Every row comes from one small tree of marks. Brackets hold a mark, then the marks that hang from it, in the order of their numbers. Every link used is in the known rows. Which tree was each row made from?
Known rows
[K_96 K_168 [K_632 K_512]]: [-0.01 -0.08  0.13 -0.18 -0.05  0.04  0.04 -0.07 -0.10 -0.04 -0.03 -0.07
 -0.07 -0.04 -0.05 -0.22 -0.04 -0.14  0.00  0.04  0.03]
[K_900 [K_492 [K_96 K_588 K_632]]]: [ 0.06  0.09  0.19  0.11 -0.11 -0.02 -0.05 -0.04 -0.22 -0.10 -0.09  0.18
 -0.12 -0.02 -0.08 -0.25 -0.09 -0.22 -0.03 -0.04  0.05]
[K_872 [K_779 K_96]]: [-0.06 -0.01 -0.07 -0.03 -0.08 -0.09 -0.01  0.00 -0.05  0.09 -0.17 -0.08
 -0.09 -0.03  0.09  0.14  0.02 -0.01 -0.01 -0.08 -0.03]
[K_588 [K_96 K_168 [K_492 K_872] [K_632 [K_512 K_899]]]]: [-0.18 -0.16  0.04  0.07 -0.02 -0.05 -0.04 -0.22 -0.27 -0.25 -0.03 -0.03
 -0.06  0.02 -0.06 -0.63 -0.07 -0.13 -0.03 -0.09  0.06]
[K_872 [K_492 [K_96 K_168 K_588 [K_632 K_512]]] K_779]: [-0.13 -0.02  0.15  0.04 -0.16 -0.03  0.03 -0.18 -0.47 -0.12 -0.22  0.02
 -0.17 -0.07 -0.10 -0.19 -0.10 -0.24 -0.04  0.00  0.05]
[K_492 K_96 K_872]: [-0.06  0.02 -0.06  0.11  0.00 -0.04  0.04 -0.14 -0.02 -0.06  0.10  0.06
 -0.04  0.01  0.04 -0.16 -0.03 -0.05 -0.01 -0.05  0.03]
[K_492 [K_872 K_779]]: [-0.05  0.04 -0.15  0.04 -0.02 -0.03  0.02 -0.09 -0.06 -0.01 -0.03 -0.07
 -0.05  0.00  0.03 -0.02 -0.04 -0.01 -0.02 -0.03 -0.02]
[K_779 [K_96 K_492]]: [-0.09 -0.02  0.02 -0.03 -0.06 -0.10 -0.04  0.00 -0.08  0.00 -0.15  0.01
 -0.03  0.03  0.13 -0.21 -0.01 -0.07  0.00 -0.15 -0.01]
[K_779 K_96 K_872]: [-0.14 -0.06  0.10 -0.09 -0.02 -0.19 -0.02 -0.01  0.03  0.08 -0.13 -0.05
 -0.12 -0.05  0.10 -0.05 -0.01 -0.04  0.00 -0.14 -0.02]
[K_168 [K_96 [K_492 [K_872 K_779]] [K_632 K_484 K_512]]]: [ 0.13  0.08 -0.12 -0.15 -0.08  0.02 -0.03 -0.17 -0.18 -0.10 -0.22 -0.18
 -0.09 -0.03  0.07 -0.55 -0.07 -0.17  0.03 -0.07  0.03]
[K_512 K_899]: [-0.04 -0.02  0.00  0.14 -0.01 -0.07 -0.05  0.00 -0.03 -0.07  0.01 -0.01
  0.00  0.01  0.00 -0.05  0.01  0.05 -0.01 -0.03  0.03]
[K_900 [K_492 [K_96 K_588] K_872]]: [ 0.01  0.16 -0.01  0.14 -0.05 -0.01  0.00 -0.13 -0.09 -0.11  0.05  0.16
 -0.09 -0.01 -0.03 -0.33 -0.10 -0.11 -0.03 -0.10  0.06]
[K_779 [K_96 K_168 K_588 [K_632 K_484]] [K_872 K_492]]: [-0.03 -0.04  0.29 -0.21 -0.09 -0.28 -0.01 -0.12 -0.28  0.01 -0.37 -0.06
 -0.23 -0.11  0.01 -0.25 -0.08 -0.24  0.00 -0.14  0.00]
[K_96 K_588 K_632]: [ 0.02 -0.01  0.17  0.02 -0.09  0.02 -0.07 -0.01 -0.18  0.07 -0.11  0.03
 -0.07  0.00 -0.03 -0.26 -0.08 -0.16  0.00  0.00  0.00]
[K_168 [K_96 [K_492 [K_872 K_779]] [K_632 K_512]]]: [ 0.00  0.00 -0.07 -0.09 -0.13  0.04 -0.03 -0.14 -0.25 -0.08 -0.19 -0.14
 -0.08  0.00  0.06 -0.55 -0.10 -0.19  0.00 -0.09  0.00]
[K_168 [K_96 K_492 [K_632 K_484]]]: [ 0.20  0.02  0.06 -0.12 -0.07 -0.05 -0.06 -0.04 -0.18 -0.09 -0.27 -0.06
 -0.03 -0.02  0.04 -0.40 -0.02 -0.18  0.04 -0.09  0.01]
[K_492 [K_96 K_588 [K_632 K_512]]]: [-0.05  0.01  0.16  0.08 -0.10  0.08 -0.05 -0.10 -0.18  0.00  0.00  0.08
 -0.11 -0.01 -0.03 -0.37 -0.07 -0.19  0.00  0.03  0.07]
[K_168 [K_96 K_492 K_588 [K_632 K_484 K_512]]]: [ 0.16  0.09  0.07 -0.12 -0.11  0.08 -0.10 -0.08 -0.21 -0.03 -0.23 -0.08
 -0.08 -0.03  0.01 -0.70 -0.08 -0.22  0.06 -0.08  0.06]
[K_96 K_588]: [-0.02  0.05  0.03  0.06 -0.05  0.03 -0.04  0.00 -0.08  0.06 -0.04  0.03
 -0.03 -0.01 -0.03 -0.18 -0.05 -0.05  0.01 -0.04  0.01]
[K_900 [K_492 [K_96 K_168 [K_632 [K_512 K_899]]] K_872]]: [-0.01  0.02  0.08  0.05 -0.06 -0.07  0.03 -0.19 -0.14 -0.27  0.08  0.04
 -0.12 -0.03 -0.07 -0.42 -0.08 -0.15 -0.05 -0.05  0.10]
[K_492 [K_96 K_168 K_588 [K_632 K_484 K_512]] K_872]: [ 0.04  0.07  0.06 -0.05 -0.06  0.00  0.03 -0.24 -0.14 -0.06  0.00 -0.03
 -0.15 -0.07 -0.03 -0.56 -0.08 -0.24  0.03 -0.03  0.10]
[K_588 [K_96 K_168]]: [-0.08 -0.15  0.01 -0.01  0.02 -0.04  0.03 -0.08 -0.11 -0.10 -0.04  0.02
 -0.01 -0.06 -0.12  0.02  0.02 -0.02  0.00 -0.06  0.01]

Which tree is each row?
[ 0.02  0.03  0.12  0.10 -0.09 -0.06 -0.05 -0.16 -0.21 -0.12 -0.06 -0.02
 -0.12 -0.08 -0.06 -0.46 -0.03 -0.17  0.03 -0.03  0.13]
[K_492 [K_96 K_168 K_588 [K_632 K_484 [K_512 K_899]]]]
[-0.17 -0.15 -0.01  0.03 -0.07 -0.11  0.00 -0.19 -0.40 -0.18 -0.22 -0.02
 -0.08 -0.01 -0.06 -0.33 -0.08 -0.20 -0.02 -0.11 -0.01]
[K_588 [K_96 K_168 [K_492 [K_872 K_779]] K_632]]
[-0.18 -0.10  0.31 -0.22 -0.12 -0.16  0.00 -0.13 -0.29  0.02 -0.27 -0.06
 -0.24 -0.08 -0.01 -0.38 -0.13 -0.23 -0.03 -0.11  0.01]
[K_779 [K_96 K_168 K_588 [K_632 K_512]] [K_872 K_492]]
[-0.15 -0.14  0.00  0.04  0.00 -0.06  0.00 -0.10 -0.25 -0.19 -0.13  0.05
  0.01 -0.02 -0.08 -0.22 -0.01 -0.08  0.01 -0.12  0.01]
[K_588 [K_96 K_168 K_492]]
[ 0.02  0.00  0.03 -0.18 -0.12 -0.16  0.05 -0.10 -0.15 -0.05 -0.21 -0.06
 -0.17 -0.06  0.02 -0.12 -0.09 -0.18 -0.05 -0.14 -0.03]
[K_900 [K_492 [K_872 [K_779 [K_96 K_168 K_632]]]]]
[ 0.02  0.10 -0.12 -0.08 -0.06 -0.10  0.02 -0.06  0.00 -0.01 -0.10 -0.03
 -0.12 -0.03  0.07  0.00 -0.06 -0.03 -0.04 -0.12 -0.03]
[K_900 [K_492 [K_872 [K_779 K_96]]]]
[-0.06  0.01  0.17  0.07 -0.11  0.00 -0.10 -0.02 -0.31 -0.02 -0.19  0.07
 -0.05  0.04  0.01 -0.49 -0.10 -0.22  0.00 -0.07  0.00]
[K_96 K_492 K_588 K_632]
[ 0.17  0.08  0.02 -0.06 -0.11 -0.03 -0.08 -0.14 -0.22 -0.03 -0.23 -0.06
 -0.09 -0.01  0.05 -0.74 -0.11 -0.24  0.04 -0.16  0.02]
[K_168 [K_96 [K_492 K_872] K_588 [K_632 K_484]]]
[ 0.01  0.03  0.09 -0.15 -0.12 -0.16 -0.03 -0.15 -0.22  0.01 -0.24 -0.05
 -0.15 -0.02  0.10 -0.66 -0.10 -0.27  0.03 -0.20  0.02]
[K_779 [K_96 K_168 [K_492 K_872] K_588 [K_632 K_484]]]
[ 0.02  0.08  0.04 -0.13 -0.06  0.01 -0.01 -0.20 -0.22 -0.09 -0.11 -0.08
 -0.10 -0.02  0.01 -0.80 -0.13 -0.25  0.03 -0.06  0.07]
[K_96 K_168 [K_492 K_872] K_588 [K_632 K_484 K_512]]
[-0.14 -0.05 -0.03 -0.11 -0.07 -0.14  0.05 -0.12 -0.10 -0.04 -0.11 -0.05
 -0.06  0.01  0.13 -0.40 -0.06 -0.13  0.00 -0.21 -0.01]
[K_779 [K_96 K_168 [K_492 K_872]]]
[-0.15  0.05 -0.04  0.07 -0.16 -0.09 -0.08 -0.01 -0.26  0.06 -0.30 -0.01
 -0.09 -0.01  0.11 -0.27 -0.06 -0.13  0.01 -0.18 -0.02]
[K_872 [K_779 [K_96 K_492 K_588]]]
[ 0.03  0.05  0.07 -0.07 -0.08 -0.09 -0.02 -0.17 -0.27 -0.08 -0.18 -0.04
 -0.09 -0.02  0.01 -0.67 -0.12 -0.26  0.03 -0.11  0.03]
[K_96 K_168 [K_492 K_872] K_588 [K_632 K_484]]
[-0.10  0.04 -0.15  0.16 -0.04 -0.07  0.04 -0.15 -0.12 -0.06 -0.01  0.01
 -0.07 -0.01  0.04 -0.04 -0.02 -0.05 -0.02 -0.04  0.02]
[K_492 K_96 [K_872 K_779]]
[-0.25 -0.08  0.26 -0.16 -0.15 -0.15 -0.05 -0.09 -0.29  0.02 -0.29 -0.05
 -0.20 -0.05  0.06 -0.69 -0.13 -0.29  0.01 -0.18  0.02]
[K_779 [K_96 K_168 K_492 K_588 [K_632 K_512]] K_872]
[-0.21 -0.09 -0.15  0.07 -0.03 -0.10  0.03 -0.19 -0.30 -0.20 -0.17 -0.02
 -0.03 -0.02 -0.05 -0.25 -0.05 -0.09 -0.01 -0.14  0.00]
[K_588 [K_96 K_168 [K_492 [K_872 K_779]]]]
[-0.10 -0.11  0.11 -0.15 -0.11 -0.15  0.02 -0.12 -0.20 -0.03 -0.18 -0.04
 -0.11  0.02  0.11 -0.47 -0.09 -0.23 -0.02 -0.18 -0.02]
[K_779 [K_96 K_168 [K_492 K_872] K_632]]
[ 0.13  0.09  0.09 -0.10 -0.04  0.09 -0.07 -0.07 -0.06  0.05 -0.05 -0.05
 -0.10 -0.04 -0.03 -0.39 -0.05 -0.13  0.03  0.06  0.06]
[K_96 K_588 [K_632 K_484 K_512]]
[-0.09  0.05 -0.11  0.02 -0.12 -0.07 -0.03 -0.09 -0.09  0.15 -0.14 -0.06
 -0.14 -0.02  0.10 -0.19 -0.08 -0.07 -0.01 -0.15 -0.02]
[K_492 [K_872 [K_779 [K_96 K_588]]]]
[ 0.06  0.07  0.13 -0.01 -0.04  0.05  0.00 -0.07 -0.09 -0.16  0.03  0.11
 -0.09 -0.02 -0.06 -0.19 -0.05 -0.15 -0.04  0.05  0.07]
[K_900 [K_492 [K_96 [K_632 K_512]]]]
[ 0.02  0.04  0.12  0.05 -0.13 -0.16  0.02 -0.18 -0.46 -0.14 -0.32  0.01
 -0.16 -0.10 -0.09 -0.07 -0.06 -0.23 -0.01 -0.03  0.05]
[K_872 [K_492 [K_96 K_168 K_588 [K_632 K_484]]] K_779]
[-0.07  0.01  0.13 -0.09 -0.16 -0.02 -0.05 -0.08 -0.30  0.07 -0.27 -0.06
 -0.19 -0.03  0.02 -0.15 -0.09 -0.15 -0.05 -0.03  0.00]
[K_872 K_492 [K_779 [K_96 K_588 [K_632 K_512]]]]
[-0.07 -0.10  0.02 -0.15 -0.13 -0.15  0.04 -0.12 -0.16  0.06 -0.20 -0.12
 -0.16 -0.04  0.08 -0.11 -0.06 -0.17 -0.03 -0.12 -0.04]
[K_492 [K_872 [K_779 [K_96 K_168 K_632]]]]
[-0.03 -0.07  0.13 -0.08 -0.12 -0.15 -0.02 -0.05 -0.27  0.02 -0.30 -0.04
 -0.14 -0.01  0.05  0.15 -0.03 -0.12 -0.07 -0.04 -0.05]
[K_872 K_492 [K_779 [K_96 K_632]]]
[-0.10  0.00  0.06  0.11 -0.09 -0.05  0.03 -0.09 -0.20 -0.04 -0.07  0.08
 -0.07 -0.05 -0.06 -0.20 -0.04 -0.15  0.02 -0.10  0.05]
[K_492 [K_96 K_168 K_588]]
[-0.15 -0.07  0.15 -0.10 -0.02 -0.23  0.01 -0.05 -0.11  0.00 -0.20 -0.02
 -0.14 -0.04  0.07  0.02 -0.04 -0.04 -0.04 -0.12 -0.03]
[K_779 K_96 [K_872 K_492]]
[ 0.00 -0.09  0.02 -0.07  0.01 -0.10  0.00 -0.21 -0.23 -0.20 -0.14 -0.01
 -0.05 -0.02 -0.05 -0.47 -0.04 -0.18  0.02 -0.10  0.03]
[K_588 [K_96 K_168 [K_492 K_872] [K_632 K_484]]]
[-0.06 -0.01  0.28  0.00 -0.07 -0.25  0.02 -0.19 -0.39 -0.14 -0.28  0.04
 -0.20 -0.11 -0.08 -0.28 -0.08 -0.27  0.00 -0.08  0.05]
[K_779 [K_872 [K_492 [K_96 K_168 K_588 [K_632 K_484]]]]]
[-0.15 -0.01  0.00 -0.05 -0.12 -0.11  0.00 -0.12 -0.18  0.02 -0.16 -0.01
 -0.10  0.00  0.10 -0.57 -0.11 -0.18  0.01 -0.25  0.00]
[K_779 [K_96 K_168 [K_492 K_872] K_588]]
